What can hang from each mark:
besakon: bifo kere
bivor: dizez
fofa: bifo kere
putu: darurur kere
dizez: bivor fofa
tafon: bifo kere
bifo: besakon bivor
kere: besakon bivor fofa putu tafon

Every row comes from one small tree of marks. The marks that hang from a mark follow it in brackets, in alphabetical order. Every link used is in the known rows. Which tree was each row made from?
Known rows:
bifo(besakon(kere(putu)) bivor(dizez(fofa))): [-2.01 -0.13 -4.06  0.58  2.53 -0.87  3.09 -0.16  1.00 -3.19 -0.26 -1.56
 -5.49  1.52  0.00 -3.87  2.33 -0.56 -2.56  1.40  0.33  1.59  4.98 -0.18
  0.72]
besakon(bifo): [ 3.64 -0.73 -2.43  3.04 -2.79  1.10 -3.66  2.61 -3.37  2.05 -1.64  0.13
  2.11 -1.54 -1.73  4.42 -0.42  1.35 -0.36  1.21 -1.05  2.04 -2.68 -2.23
  0.86]
bifo(bivor(dizez(fofa))): [-1.89 -0.38 -1.54  1.63 -0.50 -0.03  3.03 -1.15  1.08 -0.67 -1.01 -4.25
 -0.44  0.38  0.10  0.15 -2.28 -2.00  0.27 -1.49 -0.03  2.40  6.38  1.09
  1.13]
tafon(kere): [ 3.27 -1.70 -1.55  2.93 -2.15  1.49 -2.13  1.42  1.38  2.45 -0.79 -2.04
  2.10 -0.28 -0.56  6.08 -5.51 -0.93  1.89  1.37 -0.91  1.03  0.55 -3.23
  1.11]
bifo(besakon(kere)): [ 0.60 -0.54 -6.47  0.41 -0.60  1.65 -1.48  1.69 -2.40 -1.09 -2.14 -1.77
  0.24 -0.64 -0.10  1.63  0.31  0.37 -1.98  0.35 -0.45  0.89 -2.73 -2.28
  1.60]
bifo(besakon(kere(putu(darurur))) bivor(dizez)): [-0.12  1.02 -6.01  4.14  3.08  0.59  1.28  2.47 -1.39 -2.50  0.63 -0.74
 -4.49  1.52 -4.40 -4.05  1.85 -1.01 -5.37  0.52  0.21 -0.93  3.07  0.33
 -3.79]
putu(darurur kere(besakon(bifo) bivor(dizez))): [ 2.34 -1.01 -4.40  3.96  1.54  2.10  1.14  3.44 -2.44  3.17  2.32  2.75
  4.19  0.69 -6.93 -2.42  2.10 -7.02 -4.16 -3.62 -0.66 -4.15  0.16  1.86
 -5.60]
dizez(bivor fofa(bifo kere(putu tafon))): [ 3.16  0.50  6.64 -2.86 -0.71 -1.58  0.60 -3.02  1.66  0.74  4.19  0.35
 -1.78 -1.16  3.83 -3.45  1.52  2.79  2.36  4.73 -0.41  0.61  3.59  0.29
  1.12]
besakon(kere): [ 2.60 -1.70 -3.09  1.28 -1.77  1.68 -1.88  1.70 -4.38  1.37 -1.99 -0.40
  1.95 -0.51 -3.37  1.56 -1.36  0.89 -0.90  2.00 -2.74 -0.77 -1.00 -3.66
  1.31]
bivor(dizez(fofa)): [ 0.08 -2.20 -0.63  1.11 -1.45  0.42  2.72  0.62  0.74 -1.06 -0.69 -2.49
  0.67 -0.87 -0.36  1.81 -1.66 -0.50  0.72 -1.07 -0.34  1.13  4.13 -0.94
  1.35]
bivor(dizez(fofa(bifo(besakon) kere))): [-2.49 -0.12 -4.26 -4.56 -1.12  0.05 -1.50 -0.27  3.71 -3.53 -1.72 -0.57
 -4.26 -0.32  6.23  0.70  0.04 -0.89  1.70 -2.95  1.64  2.45  0.57  3.29
  1.86]
bivor(dizez(fofa(bifo kere(putu(darurur))))): [ 2.07 -1.01  2.15 -2.14 -0.81 -0.26 -0.72  1.04  1.16 -1.70  1.22  1.86
 -6.07 -0.90  0.06 -2.00  1.24  0.28  0.82  0.08 -0.36 -2.41  3.59  2.12
 -1.13]
dizez(bivor fofa(bifo(besakon) kere(putu tafon))): [ 1.39  1.41  3.33 -3.45  0.61 -1.57  0.60 -2.95  3.43 -1.95  4.00 -0.51
 -3.37 -1.26  7.03 -3.65  3.01  2.10  1.35  3.21  1.83  2.41  2.08  1.32
  1.32]
bivor(dizez): [ 0.54 -1.90 -2.78  4.29 -1.92  1.08  0.06  2.42 -0.29 -1.06 -1.08 -1.26
  3.06 -0.41 -2.52  3.05 -2.87  0.63 -0.13 -0.97 -0.35  0.66  1.20 -1.47
 -1.07]
bifo(besakon(kere(bivor putu tafon))): [ 1.44  0.11  0.06  2.00  3.11  0.45  2.83 -0.86 -1.27 -1.12  1.34  0.50
  0.44  0.92 -3.60 -2.31  2.47  3.43 -1.75  3.62  0.26 -2.52 -1.94 -3.40
 -1.35]
fofa(bifo(bivor(dizez))): [-1.70  0.23 -1.81  2.21  0.01 -0.29 -2.13  0.21 -0.32 -0.41 -1.31 -0.79
 -0.15  0.75  0.30  0.91 -2.11 -1.05  0.52 -2.28  0.26  0.93  2.17  2.35
 -1.25]
bifo(besakon bivor): [-2.28  2.48 -5.57  2.12 -0.87  0.68 -1.30 -0.03 -0.23 -1.40 -2.10 -5.50
  1.05 -0.87  3.17  2.56 -1.65 -1.32 -1.32 -2.07  1.93  3.71 -0.04  0.44
  0.58]
fofa(bifo kere(bivor putu)): [ 1.35  0.91  2.01 -2.42 -2.97  0.00 -3.44 -0.77 -0.59 -0.90  0.57  3.47
 -1.32 -0.88  0.08  0.19 -0.39  1.55  3.89  1.64  0.03 -3.80 -0.71  0.08
 -1.13]
bifo(besakon(kere(putu)) bivor): [-0.37  1.38 -4.79  1.68  0.90 -0.14 -1.17  0.80 -2.08 -1.58 -0.97 -1.65
 -2.79  0.32 -0.18 -1.48  1.69  1.00 -2.42  2.46  0.02  1.35  0.12 -1.89
  0.01]
fofa(bifo kere): [ 0.88  0.22 -1.47 -2.60 -3.81  1.00 -6.27  0.38 -0.97  0.53 -2.19  0.42
 -0.17 -1.63  2.86  3.33 -2.35  1.19  3.19 -0.24 -1.02  0.34 -2.46  0.54
  1.11]
fofa(kere(besakon)): [-1.48  0.63 -3.74 -0.88 -0.78  1.46 -2.33  1.56  0.28  0.37 -2.74 -1.25
  5.72 -0.72  1.72  2.28 -0.07 -0.07 -0.18 -0.45 -0.27  0.93 -4.07 -1.00
 -0.02]
tafon(bifo(besakon) kere): [ 3.80 -1.53 -2.20  2.70  0.52  1.17 -4.17  2.61  3.88  1.60  1.12 -1.32
 -0.08  0.07  3.77  6.89 -6.02 -3.28  0.97 -0.75  0.06  4.66 -3.86 -0.65
  1.89]
dizez(bivor fofa(bifo)): [ 2.51 -0.58  2.77 -2.31 -2.54 -0.02  1.00 -1.48 -0.81  0.27  2.30 -1.65
  0.05 -2.68  3.80 -1.12 -0.16 -2.23  2.03  0.46  0.15  0.76  4.11  1.16
  2.06]
kere(bivor(dizez) fofa(bifo) putu(darurur)): [-1.36  0.02  4.65  0.49 -0.65 -1.55  2.83  1.08 -1.10 -2.79  1.49  4.24
 -2.84  0.11 -5.31 -2.65  2.15  1.54 -0.38 -1.82  1.87 -6.30  1.04  1.10
 -4.14]

Which tree is each row?
[-0.70  1.07  1.73 -2.35 -0.91 -0.56 -1.29 -2.44 -0.88  1.09 -1.35 -3.72
 -2.09 -1.31  4.18  1.06 -0.75 -1.73  1.87 -1.55  0.29  1.69  2.71  1.91
  2.85]
dizez(fofa(bifo(bivor)))
[-1.43 -0.67  4.20  2.97  7.96 -1.21  3.41 -1.08  3.79  2.46  1.85 -2.65
  3.19  2.49  1.80 -0.60 -0.90 -2.48 -2.52 -2.21 -0.12  4.65 -0.51  2.80
  0.03]
kere(besakon tafon(bifo(bivor(dizez(fofa)))))
[-1.02  2.20 -2.31 -2.20 -2.92  0.59 -6.05 -1.25 -0.70  1.04 -2.45 -1.65
 -1.27 -0.42  3.61  1.83 -3.13 -0.61  2.58 -0.57 -0.73  1.57 -0.24  2.38
  0.95]
fofa(bifo(bivor) kere)
[-0.78 -0.31  2.05 -0.79 -2.23 -0.82  2.61  0.09 -3.67 -1.27 -0.49  3.27
 -0.40  0.40 -6.01 -1.99  1.71  3.66 -0.01  3.29 -1.23 -5.04 -0.22 -4.62
 -0.14]
besakon(kere(bivor fofa putu))
[-0.96 -0.17 -1.93 -1.57 -2.50  1.19 -1.81 -0.65  0.69 -1.49 -0.58  3.06
  0.05  1.11 -0.91 -0.16 -2.88 -1.31  3.55 -1.76 -0.18 -2.86  0.50  2.59
 -1.79]
fofa(bifo kere(bivor(dizez)))
[-5.12  0.16  7.55  0.54  5.57 -3.10  5.24 -0.47  2.14 -2.12  0.99  4.67
  3.10  2.28 -2.31 -3.12  5.03  4.56 -0.76 -0.60  2.86 -3.60 -3.83 -0.36
 -4.14]
kere(besakon bivor(dizez) fofa(bifo) putu tafon)
[ 1.18 -0.03  5.91  1.59  3.36  0.30  2.01  0.22 -0.66  5.18  3.94  0.98
  5.38  0.17 -3.74 -0.28  0.11 -3.78 -3.89 -3.91 -0.78 -3.08 -5.01  1.12
 -2.68]
putu(darurur kere(besakon bivor fofa tafon(bifo)))
[-1.96 -0.23  4.96  3.36  3.50 -2.42  3.80  0.36  3.55 -3.10  3.31  2.91
 -0.38  2.00 -1.81 -0.13  0.01  3.39 -1.72 -0.64  2.21  0.68 -3.50 -0.03
 -1.90]
kere(bivor(dizez) fofa putu tafon(bifo(besakon)))
[ 1.01  0.40  1.54  2.91  4.23  0.75  2.26 -0.25 -1.32  2.94  0.26  0.99
  7.66  0.76 -3.18  0.13  2.90  0.88 -1.64  0.54  0.55 -0.67 -5.76 -1.20
 -2.08]
kere(besakon(bifo) bivor tafon)
[ 0.23 -1.88  5.02 -0.81  0.50 -1.30  3.63 -0.99  0.65 -2.48  2.19  2.58
 -2.55 -0.15 -1.16 -1.86  1.53 -0.03  2.85 -0.03  1.26 -3.72  4.20  0.72
 -0.94]
kere(bivor(dizez(fofa(bifo))) putu)
[ 2.79 -1.09 -4.07  2.33 -0.36  1.20 -3.77  3.69 -3.06  4.67 -0.21  0.76
  5.53 -1.33 -1.09  2.56  1.91 -3.11 -2.58 -0.75 -1.84  1.10 -3.64 -1.55
 -0.94]
putu(kere(besakon(bifo)))
[-0.42 -0.44  1.84  0.36 -0.49 -0.17  1.02 -0.33 -2.78  1.86 -2.16 -0.04
  1.96  0.67 -4.00  0.83  0.30  5.61 -1.89  2.28 -2.15 -0.07 -3.07 -4.61
  2.00]
besakon(kere(fofa tafon))
[-0.24  0.03  3.07  0.99 -3.04  0.08  2.26 -1.95 -1.19  2.84  1.31 -0.56
  4.17 -0.27 -3.79  1.78 -1.62  0.63  0.00 -1.10 -1.02 -2.42  0.33 -2.62
  0.02]
putu(kere(bivor fofa tafon))
[ 0.67  0.29  4.80 -0.48 -2.22 -1.64 -1.91  2.24 -2.88 -0.85  0.05  1.82
 -2.98 -2.53 -1.37  0.73  2.84  3.79 -0.96 -0.19  0.94 -3.12 -2.06 -0.76
 -1.09]
kere(fofa(bifo) putu(darurur))
[ 1.72  0.43 -1.05 -2.79 -5.04  1.06  1.18 -1.81  0.63  0.15  1.61 -2.84
  0.55 -1.89  3.02 -1.24 -2.23 -2.32  2.15  2.11 -1.41  1.83  5.61  0.15
  2.70]
dizez(bivor fofa(kere))
[ 2.25  0.72 -0.09 -2.24 -0.04 -0.80  0.71  0.88  0.48  0.89  2.14  1.63
  0.71 -0.89  2.38 -4.28  4.75 -1.14 -0.59  4.38 -0.47  2.31  1.34 -0.40
  0.18]
dizez(bivor fofa(kere(besakon(bifo) putu)))
[ 0.20  0.22 -0.50 -3.99 -4.35  1.73  1.42 -2.69  0.53 -0.28 -0.81 -1.74
  0.19 -1.15  0.76  0.49 -2.68 -1.87  3.45 -0.13 -0.79 -1.52  2.61  0.08
  2.42]
dizez(fofa(kere(bivor)))
[-3.29 -0.96 -0.97 -4.25  1.98 -0.17 -0.21  0.25  3.02 -1.02 -2.00  0.85
  0.51  0.42  4.14 -1.00  1.87 -1.40  1.25 -2.55  0.48  0.80 -0.94  2.80
  0.35]
bivor(dizez(fofa(bifo kere(besakon))))
[-3.69  0.19  2.81 -3.10  1.55 -0.75  1.45 -0.30  2.63  1.06 -1.09  2.74
  2.93  1.37  1.00  1.35 -0.09 -2.01  2.28 -2.34  1.83 -2.99 -4.26 -0.50
 -0.20]
tafon(kere(besakon bivor fofa(bifo)))
[ 1.42 -2.54  3.16 -2.14  1.71 -0.65  3.06 -0.96 -1.31 -1.83  1.43  4.73
 -4.41  1.29 -3.49 -4.61  2.56  0.11  1.64  1.85 -1.04 -5.33  3.63 -0.25
 -0.74]
besakon(kere(bivor(dizez(fofa(bifo))) putu))
[-3.46  3.08 -3.52 -5.89 -1.54  0.13 -2.85 -2.79  2.23 -1.46 -2.34 -3.87
 -4.98 -1.05  8.85  0.13 -0.14 -2.11  2.24 -2.54  1.71  3.67  0.81  4.39
  3.39]
dizez(fofa(bifo(besakon bivor) kere))
[ 0.22  0.11 -1.50 -1.12 -2.97  0.36  0.22  0.60 -5.17  1.67 -2.42  4.00
 -0.48  0.94 -6.06 -1.24  1.41  1.31 -0.92  1.85 -2.42 -2.59 -2.88 -2.90
  1.29]
besakon(bifo kere(bivor fofa))
[ 0.22 -2.45  1.24 -1.19 -0.66 -0.11  0.79  0.23  0.66 -1.23 -0.68 -0.46
 -1.44 -0.98  1.56  1.21 -0.69 -0.18  1.81 -2.15  0.32  0.31  2.55  1.00
  1.36]
bivor(dizez(fofa(bifo)))
[-4.92  1.32  3.30  1.46  1.31 -2.26  0.85 -1.77  1.16  0.00 -1.44 -0.53
 -0.11  2.13 -0.04 -0.28 -0.70  3.77 -0.40 -1.93  0.91  1.90 -0.14  1.22
 -0.51]
kere(fofa(bifo(bivor(dizez))) tafon)
[ 4.72 -0.49  4.63  5.46  1.21  0.18  0.32  1.43 -1.80  1.55  2.07 -1.82
  1.79 -1.76 -4.18  1.30  0.53  4.18 -2.42  2.84  0.14 -1.97 -0.42 -2.99
 -2.56]
kere(putu(darurur) tafon)
[ 3.71 -0.32  2.10  3.81  3.28  0.42 -2.67 -0.80 -2.41  4.61  1.11 -1.07
  0.79  1.90 -2.22  0.63 -3.75  0.32 -1.91  2.25 -3.66  2.73 -2.44 -0.42
  1.30]
besakon(kere(tafon(bifo(bivor))))
[-3.65  1.04 -3.42 -2.31 -1.62  0.70  2.54 -0.62 -2.09 -2.32 -2.28  0.37
 -0.42  0.43 -2.06 -1.01  0.88  0.78 -1.55 -1.12  0.82 -2.12 -2.88 -1.90
  1.55]
bifo(besakon(kere(bivor fofa)))
[ 0.06 -0.87 -2.26  1.95  2.93 -0.18  0.40 -0.12  7.03  0.32  1.73 -3.02
 -4.07  2.44  4.49  2.54 -6.26 -6.45  0.52 -2.48  0.53  6.10  3.34  3.02
  2.18]
tafon(bifo(besakon bivor(dizez(fofa))) kere)
[-0.16  1.37 -3.76 -1.35 -0.40  1.77 -1.34  0.72 -1.15  1.49 -1.87  2.35
  4.46  0.42 -1.09 -0.10  1.37 -1.70 -0.06 -0.04 -0.24 -0.86 -4.88  0.51
 -1.27]
fofa(kere(besakon(bifo) bivor))
[-2.66  2.40 -1.16  0.94  3.17 -1.57 -2.31 -1.15  3.89 -2.65  0.21  0.14
 -3.52  2.18  3.36 -1.72  0.85  3.29 -0.34  0.51  1.91  2.92 -0.10  2.67
 -2.31]
fofa(bifo(besakon bivor(dizez)) kere(putu tafon))
[-3.06  2.00  2.13 -4.96  2.08 -1.80 -1.20 -1.63  1.77 -0.15 -1.08 -0.55
 -1.95 -0.40  5.98 -2.20  3.45 -0.50  1.28  0.57  0.75  0.80  0.25  2.39
  0.80]
dizez(fofa(bifo(bivor) kere(besakon putu)))
